Each row was made from one small tree. Brackets hold a mark, then the marks that hang from it, in alphabetical order. Every link used is in the known rows. Write each row's tree.
Known rows
[motu dusudum madi]: [ 0.22 -1.48  2.00  0.62  1.11  1.16 -0.48 -0.26  0.44 -1.00  0.40  0.52
 -0.28 -0.08  4.69 -0.16 -0.54 -1.26  0.10  0.11 -0.25  0.29  1.80 -0.98
  1.09]
[dusudum [motu sani]]: [-0.10  1.14  1.02  2.06 -0.19 -0.43 -0.41 -1.08 -0.19 -0.75  0.41 -0.25
  1.17  0.16  2.52 -1.35 -2.82 -0.39 -0.88  1.95 -0.91 -0.42  0.27 -2.87
 -1.13]
[dusudum [motu duseg madi [sani berun]]]: [ 0.36  0.90  0.46  2.77  0.46 -1.24 -1.39 -1.18 -0.30 -0.31  0.90  0.95
  1.23  0.35  4.60 -1.08 -2.96 -1.56  0.99  3.02 -0.60 -0.55  2.57 -5.38
 -0.62]
[sani berun [motu madi]]: [ 0.75 -1.56  0.12 -0.35 -0.13 -3.01 -0.22  0.77  0.11 -2.49 -1.01  0.72
  0.69 -0.43  0.37 -1.13 -0.96  0.25  1.76 -0.25  0.38  0.46 -0.50 -1.61
  0.56]
[madi motu tivus]: [ 0.73 -5.17 -1.95  3.24 -0.18 -0.15 -0.52  0.38  0.14 -0.24 -1.19 -0.44
 -0.58 -0.56  0.07 -2.03  1.03 -1.82 -1.04  0.75 -1.45  0.38 -1.00 -0.62
  1.07]
[tivus sani]: [ 0.36  0.86 -0.62  0.28 -0.45 -0.18 -0.10 -0.29  1.30  0.11  0.07 -0.02
  0.25  0.58  0.60  1.16 -0.36 -0.67  0.47 -0.25 -0.46 -1.36 -1.09 -2.71
  0.24]
[berun [madi [motu duseg]] sani]: [-1.23 -3.34 -5.49  2.96  1.68 -0.70  0.03  0.40 -1.31 -0.52 -1.62 -0.31
 -0.29 -0.54 -2.29 -2.77  0.00 -1.72 -0.54  2.33 -1.20  1.17  0.82  2.05
 -1.25]
[dusudum [motu duseg]]: [ 0.02  1.29 -0.83  1.33 -1.31  2.24 -0.84 -1.04 -0.09  1.08  0.52 -0.45
  0.03  0.84  3.52 -1.63 -0.77 -1.63 -0.01  1.57 -0.72 -0.40  1.31 -2.64
 -2.02]
[duseg motu]: [ 0.61  1.76  0.26  1.77  0.27 -0.69  0.16  0.30  0.77  0.60 -1.64 -0.83
  0.62  0.49 -0.02  0.26 -0.22 -0.17 -0.24  0.68 -1.12  0.60 -0.25 -1.16
 -0.74]
[sani berun [motu duseg dusudum madi]]: [ 0.30 -2.07 -1.74  0.82  0.16  1.10 -1.36  0.56 -0.76 -0.97 -0.80  0.61
  0.35  0.40  4.94 -1.09 -2.10 -1.88  1.47 -0.04 -0.36  0.13  0.75 -4.85
  1.76]
[berun [madi motu [tivus sani]]]: [ 0.41 -5.27 -3.48  2.97  0.29 -3.36 -0.56  0.72  0.34 -0.73 -1.53 -0.77
 -0.47 -0.03 -0.52 -2.39  0.00 -2.00 -0.89  1.66 -1.85 -0.08 -2.19 -1.63
  0.27]
[madi [motu sani]]: [-0.10 -0.79 -1.51  3.80  0.35 -0.83  0.24  0.04 -0.75 -0.33 -0.82  0.10
  0.55 -0.62  0.88 -0.02 -0.81 -0.59 -1.04  1.71 -1.44 -0.41  0.30 -1.41
  1.59]
[tivus madi [sani berun [motu duseg]]]: [ 0.64  0.67 -1.51  2.05 -2.14 -1.38 -0.94  0.45 -0.03 -0.38 -0.95  0.52
  1.53  1.80 -1.04  0.18 -0.75  0.00  2.32 -0.66 -0.22 -1.19 -2.49 -7.84
  2.20]
[motu duseg [sani [berun [madi tivus]]]]: [-0.40 -4.25 -3.11  2.04  2.35 -3.91 -1.86  0.50 -2.19  0.49 -0.85  0.39
  0.57  0.08 -0.18 -2.86 -2.92 -1.77  0.21  2.85 -0.50  0.78 -0.66 -4.09
  0.40]
[dusudum [motu duseg sani]]: [-0.23  1.29 -0.51  2.45 -0.46  1.39 -0.98 -1.44 -0.84  0.50  0.38 -0.18
  0.88  0.53  4.45 -1.49 -2.52 -1.80 -0.52  2.79 -0.93 -0.81  1.06 -4.61
 -1.11]
[tivus madi [sani [motu duseg dusudum]]]: [ 0.32  0.06 -0.72  2.74 -2.14  2.22 -1.18 -0.10  0.02 -0.66 -1.15 -0.13
  0.99  1.97  3.23 -0.11 -1.39 -1.39  0.58 -0.64 -1.19 -1.24 -2.23 -8.05
  2.87]
[dusudum motu]: [ 0.18  0.92  0.76  0.49 -1.10  0.59 -0.23 -0.69  0.23 -0.16  0.84 -0.46
  0.39  0.52  1.87 -1.52 -1.11 -0.13 -0.45  0.84 -0.52 -0.11  0.38 -0.66
 -1.98]
[madi [motu dusudum [sani berun]]]: [-0.27 -1.25 -2.98  3.86  1.49  0.55 -0.36  0.92 -1.49  0.38 -0.31  0.37
  0.83 -0.35  1.81  0.35 -2.73 -0.03 -0.49  0.46 -1.77 -0.24  0.75 -2.71
  3.29]
[berun madi [sani [motu duseg]]]: [-1.23 -3.34 -4.63 -0.27  0.98 -1.73 -0.37  0.35 -1.49 -2.64 -2.24 -0.45
  0.45 -0.39 -2.52 -4.13 -1.51 -1.53 -0.12  1.34 -0.09  1.44 -1.73  0.87
 -1.63]
[madi [motu duseg] tivus]: [ 0.47 -4.70 -3.01  4.14 -0.54  1.14 -1.18 -0.07 -0.34  1.08 -1.29 -0.22
 -0.75  0.07  1.11 -2.27  1.31 -3.52 -0.87  1.55 -1.54 -0.16 -0.39 -2.83
  0.99]
[sani [berun madi] [motu duseg]]: [-0.64 -1.53 -5.49 -0.45  0.24 -2.85 -0.79  1.60 -2.18 -0.84 -1.16 -0.14
  0.41  0.37 -1.44 -3.03 -1.74 -0.39  1.03  0.68  0.03  0.98 -1.13 -1.93
 -0.36]
[motu duseg dusudum madi]: [ 0.04 -1.12  0.12  1.48  0.72  2.91 -1.20 -0.69 -0.04  0.44  0.26  0.54
 -0.42  0.51  6.48 -0.06 -0.71 -2.58  0.31  0.93 -0.71 -0.21  2.61 -3.01
  0.84]
[dusudum [motu duseg madi]]: [ 0.53  0.53  1.86  1.47 -0.86  0.70 -1.01 -1.52  0.72 -0.49  0.79  0.23
  0.03  0.70  5.53 -1.56 -0.41 -2.49  0.39  2.41 -0.50 -0.40  2.63 -3.27
 -1.96]
[madi [tivus [sani berun [motu dusudum]]]]: [ 0.83 -4.87 -3.07  0.54 -0.48 -0.55 -1.59  0.94  0.31 -0.83 -0.85 -0.22
  0.74  0.72  1.03 -1.31 -2.98 -1.38  0.62 -1.60 -1.27 -0.55 -3.99 -6.68
  2.39]

Write each row's tree
[ 0.53 -1.31 -1.83  0.98 -1.00  1.78 -1.40 -0.44  0.77 -1.39 -1.16  0.16
  0.21  0.89  6.87 -0.09 -1.41 -3.43  0.82  0.41 -1.13 -1.28 -0.32 -6.92
  1.64] -> [tivus [sani [motu duseg dusudum madi]]]
[-0.51 -6.46 -2.93  4.36  2.23 -1.67 -1.02  0.85 -1.85 -0.74 -1.25 -0.61
  0.16 -0.52  2.02 -3.32 -2.12 -2.11 -2.31  2.28 -2.23  1.13 -0.70 -1.51
  1.77] -> [berun [madi [motu dusudum sani] tivus]]
[-0.04 -5.99 -2.84  2.91  0.90 -2.98 -0.52  1.05 -0.92 -0.68 -1.49 -0.75
 -0.53 -0.65 -1.04 -3.48  0.55 -1.66 -1.29  1.73 -1.17  1.29 -1.45  0.90
 -0.07] -> [berun [madi motu tivus]]
[-0.32 -4.98 -1.68  1.24  2.65 -5.44 -1.17  0.94 -1.70 -0.83 -0.89  0.25
  0.96 -0.54 -1.96 -2.55 -2.70 -0.24 -0.02  1.87 -0.17  1.18 -1.52 -1.76
  0.57] -> [motu [sani [berun [madi tivus]]]]
[-0.28 -0.71 -6.49  3.14  0.29 -1.76 -0.60  1.21 -0.79  1.38 -0.80 -0.14
 -0.26  0.67 -0.76 -0.40 -0.79 -1.08  0.91  1.44 -1.59 -0.67  0.06 -3.23
  0.37] -> [tivus [sani [berun [madi [motu duseg]]]]]
[ 0.63  0.20  2.19  3.30  2.08 -0.24 -0.63 -0.35  0.73 -0.77 -1.75 -0.08
  1.21  0.03  5.98  0.69 -2.46 -1.62 -0.61  2.13 -1.68  0.71  1.52 -3.83
  1.18] -> [duseg [motu dusudum madi sani]]
[ 0.74 -1.21 -0.72  0.29 -0.04 -1.21 -0.74  0.60  1.08 -1.95 -0.51  0.44
  0.85  0.57  3.44  0.31 -2.76 -0.63  1.73 -0.97 -0.69 -0.75 -0.92 -5.34
  2.04] -> [tivus [sani berun [motu dusudum madi]]]
[ 1.54 -2.97  3.00  1.86 -0.85 -1.91 -1.35 -1.53  2.37 -1.64  0.23 -0.11
  0.37  0.55  4.37 -1.91 -1.17 -2.72  0.20  1.77 -1.04 -1.04 -0.42 -4.86
 -1.43] -> [dusudum [motu [madi [tivus sani]]]]
[ 0.49 -1.08 -0.58  0.81 -0.86 -0.71 -0.87 -0.32 -0.04 -2.29 -1.36  0.41
  0.03 -0.03  4.01 -1.50  0.02 -2.67  0.80  1.07 -0.16  0.07  0.04 -3.29
  0.25] -> [sani [motu duseg madi]]
[-0.15 -3.86 -0.39  1.81  1.58 -4.57 -1.40  0.28 -1.48 -1.25  0.15 -0.26
  1.23 -0.08 -0.11 -4.20 -3.78 -0.33 -0.58  2.58 -0.54  0.98 -1.01 -3.09
 -1.50] -> [dusudum [motu [sani [berun [madi tivus]]]]]
[-0.64 -7.95 -4.98  3.15  1.63 -1.54 -0.89  0.37 -1.33 -0.53 -1.86 -0.47
 -0.46 -0.73 -2.62 -4.43  0.09 -3.22 -1.17  2.62 -1.36  1.37 -0.70  0.83
 -1.06] -> [berun [madi [motu duseg] tivus] sani]
[ 0.13 -0.14  1.57  5.55 -0.33 -1.58  0.13  0.03 -0.60 -1.03 -0.76  0.30
  1.27 -0.08 -0.53 -0.04  0.46  0.63 -0.65  1.59 -1.13 -0.27  0.01 -2.71
  2.83] -> [tivus [madi [motu sani]]]
[ 0.05 -0.17  0.69  2.43  1.03 -0.64 -0.85 -1.20 -0.31 -0.70 -0.46  0.97
  0.42 -0.25  4.76  0.14 -1.17 -2.61  0.45  2.65 -0.28 -0.67  2.13 -4.05
  0.87] -> [motu duseg madi sani]
[ 0.58 -4.52 -3.37  1.59 -1.14  2.54 -1.91 -0.36  0.21 -0.08 -1.45 -0.56
  0.13  1.23  4.68 -1.85 -2.09 -4.43 -0.25 -0.08 -1.76 -1.07 -3.60 -7.71
  1.97] -> [madi [tivus [sani [motu duseg dusudum]]]]
[ 0.10 -6.11 -3.21  0.13  0.24 -2.51 -1.29  0.87 -0.31 -1.98 -1.52 -0.94
  0.23  0.59  1.68 -3.34 -2.44 -2.18 -0.74  0.04 -1.36  0.35 -4.21 -4.23
  0.99] -> [berun [madi [tivus [sani [motu dusudum]]]]]
[-0.41 -1.51 -2.22  4.25  1.07  1.59 -0.17  0.26 -0.93  0.02 -0.58 -0.07
  0.42 -0.34  3.62 -0.24 -1.89 -0.91 -1.56  1.09 -2.21 -0.20  0.78 -1.94
  2.60] -> [madi [motu dusudum sani]]
[ 1.12 -5.30  0.84  0.34 -0.55 -3.11 -0.93 -0.19  0.76 -3.48 -1.73  0.14
  0.08 -0.62  1.91 -3.05 -0.20 -2.47  0.18  0.50 -0.01  0.56 -2.43 -2.43
  0.45] -> [sani [motu [madi tivus]]]
[ 1.11 -4.13  2.68  3.93  2.26 -1.21 -1.40 -0.46  0.74 -0.76 -2.05 -0.13
  1.07 -0.05  5.80 -0.94 -2.58 -2.97 -1.25  2.43 -1.91  0.89 -0.01 -4.94
  1.47] -> [duseg [motu dusudum [madi tivus] sani]]
[ 0.84  0.15  1.96  2.28  1.21  0.79 -0.32  0.05  1.12 -0.18 -1.35 -0.32
  0.37  0.49  4.81  0.43 -0.90 -1.17 -0.22  0.86 -1.36  1.03  1.72 -2.61
  0.29] -> [duseg [motu dusudum madi]]
[-0.52 -1.16 -4.07  4.97  0.83  3.62 -0.90 -0.26 -1.79  1.37 -0.83  0.02
  0.15  0.13  5.17 -0.16 -1.94 -2.55 -1.33  1.85 -2.23 -0.64  1.08 -4.12
  2.76] -> [madi [motu duseg dusudum sani]]
[ 0.55 -4.72 -1.31  4.56  0.58 -1.44 -0.64 -0.08 -0.51 -0.62 -1.46 -0.02
  0.40 -0.87  0.85 -1.82 -0.60 -2.18 -1.62  1.94 -1.54 -0.18 -1.00 -2.52
  1.90] -> [madi [motu sani] tivus]
[ 0.09 -5.97 -3.95  3.33  0.89 -1.06 -1.10  0.88 -0.10 -0.08 -1.18 -0.92
 -0.54  0.36  1.74 -2.28 -0.77 -2.40 -1.35  0.96 -2.36  0.08 -1.54 -2.58
  1.29] -> [berun [madi [motu dusudum] [tivus sani]]]
[-0.31 -1.54 -3.11  0.60 -0.77  3.30 -1.02  0.16 -1.21 -0.15 -0.77 -0.21
  0.12  0.72  4.04 -1.39 -1.46 -2.55 -0.16 -0.32 -1.02 -0.08 -1.09 -4.06
  1.53] -> [sani [motu duseg dusudum]]
[-0.28 -1.40 -4.23  0.47 -0.18  2.53 -1.39  0.91 -1.49  0.46 -0.56  0.09
  0.45  0.85  2.54 -1.31 -2.70 -1.20  0.98 -0.86 -0.66  0.07 -1.01 -4.41
  1.87] -> [sani berun [motu duseg dusudum]]
[ 0.66  1.19  1.85  1.53 -0.91 -2.52 -0.52  0.45  0.76  0.18  0.48  0.74
  1.32  1.38 -2.36  1.99 -0.60  2.08  1.86 -0.75  0.09 -1.15 -1.14 -4.94
  1.93] -> [tivus madi [sani berun]]
[ 1.10 -6.58  0.63  0.47  0.62 -1.37 -1.56  0.79 -0.29 -2.39 -0.95  0.45
  0.48 -0.24  2.83 -2.73 -2.10 -1.48  0.98 -0.58 -0.40  0.85 -1.33 -4.05
  1.99] -> [sani berun [motu dusudum [madi tivus]]]
[ 0.12 -3.64  0.21 -0.24  0.52 -2.07  0.25 -0.36  0.94 -4.36 -1.95  0.24
  0.77 -1.15 -0.56 -2.20 -0.69 -0.96  0.57  0.35  0.48  0.91 -0.98  0.80
 -0.76] -> [berun [sani [motu madi]]]
[-0.74 -2.77 -4.00  2.45  1.83 -0.73 -0.25  2.06 -1.91  0.37 -0.22 -0.29
 -0.15 -0.09 -0.37 -1.77 -1.46  0.72 -0.34  0.26 -1.29  1.16  1.08  0.89
  1.19] -> [sani [berun [madi [motu dusudum]]]]
[-0.55 -0.18 -2.57  2.08  1.72  2.45 -1.49  0.14 -1.98  1.67  0.41  0.78
  0.80  0.58  3.04  0.33 -3.48 -1.00  0.40  0.81 -0.76 -0.51  0.97 -5.35
  2.60] -> [motu duseg dusudum [sani berun]]
[ 0.48 -1.19 -1.88  0.47 -0.42 -1.61 -0.94  0.33 -0.18 -1.70 -1.14  0.84
  0.44  0.01  2.02 -0.96 -0.90 -1.51  2.07  0.49  0.24  0.06  0.23 -4.14
  0.76] -> [sani berun [motu duseg madi]]
[-0.40 -1.61 -3.97  3.61 -0.11  4.24 -0.65  0.15 -1.01  1.55 -0.36 -0.33
 -0.67  0.47  3.65 -0.57 -0.09 -2.61 -0.87  0.60 -1.79 -0.27  1.40 -2.37
  1.78] -> [madi [motu duseg dusudum]]
[ 0.89 -4.34  1.95  2.12  1.81 -4.27 -1.34 -0.21 -0.14 -1.65 -0.41  1.14
  0.80 -0.79  1.33 -1.03 -2.11 -1.21  0.69  1.65  0.03  0.13  0.37 -3.85
  1.62] -> [motu [madi tivus] [sani berun]]
[ 0.39 -0.71  1.51  1.31  1.74 -3.18 -0.37 -0.01  0.01 -1.37 -0.15  1.20
  1.07 -0.60  1.36  0.37 -2.19  0.05  1.21  1.47  0.14  0.00  1.74 -2.45
  1.36] -> [motu madi [sani berun]]
[ 1.65 -2.90  2.63  2.72  0.94 -2.59 -0.78 -0.34  1.67 -0.82 -2.20 -0.38
  0.29  0.05  2.45 -1.00  0.38 -2.48 -0.25  1.77 -0.94  1.06 -0.38 -2.18
 -0.63] -> [duseg [motu [madi tivus]]]
[ 0.05 -0.60 -3.51 -0.02 -0.83 -0.11 -0.87  0.84 -1.27 -0.10 -0.88  0.22
  0.54  0.50 -0.20 -1.17 -1.35 -0.75  1.48 -0.24  0.07 -0.19 -1.31 -3.51
  0.71] -> [sani berun [motu duseg]]
[ 0.11 -1.18  1.87  1.67  2.44 -0.70 -0.76  0.14 -0.67 -0.93  0.45  1.09
  0.99 -0.22  4.06  0.52 -3.28 -0.19  0.71  0.74 -0.39  0.03  1.96 -3.34
  2.33] -> [motu dusudum madi [sani berun]]
[-1.24 -2.18 -5.03  4.51  1.89  0.75 -0.88  0.52 -2.55  0.51 -1.08 -0.43
 -0.03  0.11  4.09 -1.68 -1.99 -2.29 -1.66  2.70 -2.18  0.34  1.22 -2.51
  1.73] -> [berun [madi [motu duseg dusudum sani]]]
[ 0.14  0.21 -0.24  2.26  1.50 -1.72 -1.00 -0.43 -0.73 -0.08 -0.17  1.59
  0.80 -0.12  2.82  0.30 -2.30 -1.47  1.37  2.28 -0.01 -0.45  2.34 -4.64
  1.41] -> [motu duseg madi [sani berun]]
[ 0.61  0.45  1.57  3.18  2.66 -1.45 -0.71  0.47  0.36 -0.23 -1.03  0.50
  1.55  0.16  3.60  0.61 -3.41 -0.37  0.38  1.49 -1.31  0.70  1.80 -4.52
  1.72] -> [duseg [motu dusudum madi [sani berun]]]
[-0.83 -3.36 -3.95  0.43  0.58  3.30 -0.73 -0.02 -0.95 -1.35 -1.22 -0.30
  0.45  0.00  1.09 -2.21 -2.34 -2.22 -0.31 -0.34 -0.73  0.72 -1.21 -2.06
  0.54] -> [berun [sani [motu duseg dusudum]]]
[ 0.60  0.72 -0.60  2.16 -2.82 -0.58 -0.89 -0.23  0.16 -1.13 -1.42  0.12
  1.07  1.62  0.66 -0.16  0.13 -0.95  1.11  0.03 -0.58 -1.49 -2.70 -7.00
  1.72] -> [tivus madi [sani [motu duseg]]]
[ 0.80  0.40  0.81  1.42 -2.37 -2.30 -0.20  0.19  1.12 -2.17 -1.16 -0.05
  1.37  1.12 -0.96  0.04 -0.07  0.72  0.81 -0.76 -0.40 -0.87 -3.49 -5.00
  1.76] -> [tivus madi [sani motu]]
[-0.11 -0.95 -0.46  2.38  2.07  0.80 -1.51 -0.19 -1.04  0.43  0.18  1.21
  0.66  0.11  5.15  0.47 -3.08 -1.84  0.93  1.57 -0.63 -0.37  2.99 -5.50
  2.40] -> [motu duseg dusudum madi [sani berun]]
[-0.42 -1.31 -4.54  4.75  1.24  2.37 -1.05  0.64 -2.16  1.68 -0.31  0.25
  0.55  0.19  2.99 -0.02 -2.51 -1.39 -0.25  1.20 -1.77 -0.53  1.69 -4.95
  3.32] -> [madi [motu duseg dusudum [sani berun]]]
